Every row comes from one small tree of marks. The marks that hang from a mark follow it in brackets, in the order of their numbers. Every link used is in the known rows. Which tree was each row made from?
Known rows
Q_771(Q_111 Q_599(Q_29 Q_115 Q_947)): [-43.4  16.4  -4.0 -19.2 -57.3  16.3   2.6  45.1  81.6  10.2  12.7  12.1
  11.2  11.8  23.7 -35.9]
Q_115(Q_599(Q_29(Q_111) Q_947)): [ -5.6  23.4  -7.8   0.6 -48.9  39.2   8.6 -19.5  58.6  31.8  20.6 -11.7
   5.0 -21.7  35.7  -7.0]
Q_771(Q_599(Q_29(Q_111(Q_75)) Q_115 Q_947)): [  1.2  25.2 -16.6 -27.8 -29.7  23.8   8.8  35.0  72.0  33.0  10.1  10.5
  15.1 -36.5  31.7 -39.3]
Q_599(Q_29): [-15.8  19.3 -16.9  -6.2  -6.6  11.5  24.0  -5.2  31.2   8.7   3.3   8.7
   7.7  -9.2  21.0   0.6]
Q_29(Q_111(Q_75) Q_599): [ 19.4  22.9 -20.6  -5.6   6.5  15.3  25.3 -12.4  52.8  26.6   7.3 -22.1
  24.4 -21.3  44.5 -21.5]
Q_771(Q_111(Q_75) Q_599(Q_29)): [ -5.7  25.2 -16.6 -20.3  -1.7   5.8  37.8  18.0  77.8  28.8  -1.2   9.6
  23.8 -13.6  29.4 -50.0]
Q_771(Q_599(Q_29(Q_111) Q_115)): [ -1.6  23.3 -29.7 -19.5  -6.2  20.3   3.5  45.7  48.6  39.9  23.5  31.7
  13.2 -23.6  23.5 -19.0]
Q_599(Q_29(Q_111(Q_771)) Q_115): [ 12.6  32.8 -23.9 -22.6   0.6  41.1   1.8  25.3  52.0  30.3  15.0  21.6
   5.1 -23.3  39.7   4.6]
Q_771(Q_111(Q_75) Q_599(Q_115 Q_947)): [-27.5  12.2   5.0 -32.3 -41.6   5.5  -2.3  40.9  69.0   2.8  -0.7 -14.7
  29.0  -2.2  27.9 -48.6]
Q_771(Q_111(Q_75)): [ -8.9  25.8  -7.5 -19.7  11.7   2.8  24.5  -2.3  44.1   2.7 -13.4 -26.6
  38.8 -20.2  31.6 -30.2]
Q_599(Q_115 Q_947): [-42.8   6.0   7.1 -17.6 -46.9  15.1 -15.3  21.1  21.4 -16.8   4.9 -18.5
  11.8   2.9  20.2   0.9]
Q_947(Q_599(Q_29(Q_111(Q_75 Q_771)) Q_115)): [ 10.3  51.7 -19.6 -11.8  -4.1  45.9   2.9  14.5  88.3  40.9  -5.8  15.9
  17.5 -56.5  41.0  -7.5]
Q_75(Q_111(Q_771(Q_599(Q_115)))): [ 16.4  14.8   0.3 -40.4 -12.8  29.5  -1.8  53.1  36.2  12.7  21.7  11.0
   3.9  16.6  13.3 -28.3]
Q_75(Q_111): [ -1.0  23.6  -3.9 -20.5   8.0  15.9  19.7   1.6  13.8  -8.8   8.4 -19.3
  16.9  -6.1   4.3 -17.2]
Q_29(Q_111 Q_599(Q_115 Q_947)): [-22.3  13.7  -8.4  -3.2 -45.5  30.3  -8.7  18.2  56.2   6.2  21.3 -18.3
   8.3   2.8  39.3  -5.0]
Q_29(Q_111 Q_599(Q_947)): [ -2.9   7.2  -5.8   2.4 -34.8  31.0   6.0 -19.0  64.5   3.4  25.0 -21.5
  -8.8   8.7  43.3  -7.1]

Which tree is each row?
[-12.5  17.0 -14.3 -18.3 -40.0  26.0  -2.8  35.6  65.9  25.3  25.6  19.9
  -2.5 -15.1  27.2 -24.0] : Q_771(Q_599(Q_29(Q_111) Q_115 Q_947))
[ 14.5  19.5 -12.7 -33.4 -15.9  20.4  15.3  46.9  58.4  37.1   0.3  27.7
  10.9  -9.4  33.6 -28.3] : Q_111(Q_75 Q_771(Q_599(Q_29 Q_115)))
[ 28.7  12.2   1.3 -38.6 -26.0  37.7  -9.4  33.0  72.1  21.5  19.1   2.5
  -7.0 -15.2  40.1 -29.3] : Q_29(Q_111(Q_75 Q_771(Q_599(Q_115 Q_947))))
[ 44.3  19.9 -14.2 -15.6   6.5  29.8  22.5 -13.8  70.4  28.9  14.6 -12.7
   2.9  -9.7  56.6 -14.6] : Q_29(Q_111(Q_75 Q_771) Q_599)
[-44.0   3.2   4.9  -3.4 -65.0  16.9  -6.4  22.9  42.2  -9.1   9.8 -23.1
  13.3  25.8  32.8  -4.3] : Q_29(Q_599(Q_115 Q_947))
[ 35.5   7.0   4.5 -32.2   0.9  27.4  14.3  18.8  44.1  10.3  26.1   9.2
 -17.7  20.3  13.2 -29.0] : Q_75(Q_111(Q_771(Q_599)))
[-20.7  31.3 -17.9 -28.0 -10.9  -0.1  19.3  51.2  67.6  32.5  -6.9  11.8
  44.8 -20.3  28.4 -50.2] : Q_771(Q_111(Q_75) Q_599(Q_29 Q_115))
[  5.4   1.6  12.9 -38.3 -46.0  24.0  -7.7  36.7  58.8   7.1   7.3   0.5
  -5.6   7.1  32.8 -27.6] : Q_111(Q_75 Q_771(Q_599(Q_115 Q_947)))
[ 36.0  28.6  -6.8 -22.3 -12.3  46.9  26.3 -19.2  83.0  19.1  11.8  -5.2
 -14.8 -31.2  49.6 -16.1] : Q_599(Q_29(Q_111(Q_75 Q_771)) Q_947)
[ 15.5  35.7 -10.0 -28.9 -21.7  47.1   6.9  15.8  74.3  20.6   6.2   0.1
   6.2 -36.1  48.5 -15.5] : Q_599(Q_29(Q_111(Q_75 Q_771)) Q_115 Q_947)
[ 24.6  26.1 -18.3 -23.0  -5.5  32.9   4.7  23.4  61.3  31.6   8.3 -11.3
  22.4 -14.9  54.9 -12.6] : Q_29(Q_111(Q_75 Q_771) Q_599(Q_115))
[-51.4  35.6 -13.8   5.4 -31.9  19.1  -2.8  23.3  51.9  17.7  -9.2  15.7
  22.0 -23.7  15.8   6.4] : Q_947(Q_599(Q_29 Q_115))
[ 47.6  23.6 -11.9 -28.9  23.6  31.4  16.3 -11.9  49.1  20.6   5.5  -9.9
   2.9 -32.8  45.3  -9.1] : Q_29(Q_111(Q_75 Q_771))
[-29.0  44.7 -28.1   3.5 -15.6  31.8  -6.0  18.4  64.9  32.1   4.5  17.2
  23.5 -48.3  23.7   3.6] : Q_947(Q_599(Q_29(Q_111) Q_115))
[ 33.8   1.9   2.2 -32.2  -2.6  15.4  15.1   8.6  51.3  18.3   7.3   8.4
 -10.7   3.3  30.8 -27.6] : Q_111(Q_75 Q_771(Q_599))
[ -1.8  23.2 -15.8  -6.1 -20.9  34.6  16.7 -15.4  61.7   8.0  19.6  -1.7
  -8.8 -21.8  32.1  -5.9] : Q_599(Q_29(Q_111) Q_947)
[-20.3  28.2 -17.5 -13.7 -31.4  33.7  -0.3  21.0  50.6  10.6  13.8   0.6
  10.1 -27.8  31.1  -2.6] : Q_599(Q_29(Q_111) Q_115 Q_947)
[ 25.1  -4.3  15.5 -30.8 -36.1  25.7  10.2  -1.3  68.8   4.3  11.5  -2.1
 -25.5  12.6  34.8 -28.8] : Q_111(Q_75 Q_771(Q_599(Q_947)))
[ 16.0  39.4 -23.5  -8.8  -5.6  25.3  27.7 -15.3  46.2  56.5   3.8 -11.6
  39.1 -53.6  36.5 -22.6] : Q_115(Q_599(Q_29(Q_111(Q_75))))
[  8.3  -1.5   6.5 -18.4 -50.3  34.2  13.8   5.0  82.5   8.2  23.6  24.9
 -43.9  28.6  31.4 -16.6] : Q_111(Q_771(Q_599(Q_29 Q_947)))
[  8.1   7.4  13.9 -37.2 -42.6  38.6  -8.4  47.0  53.1  -2.0  24.8   0.3
 -13.5  25.8  12.5 -31.4] : Q_75(Q_111(Q_771(Q_599(Q_115 Q_947))))
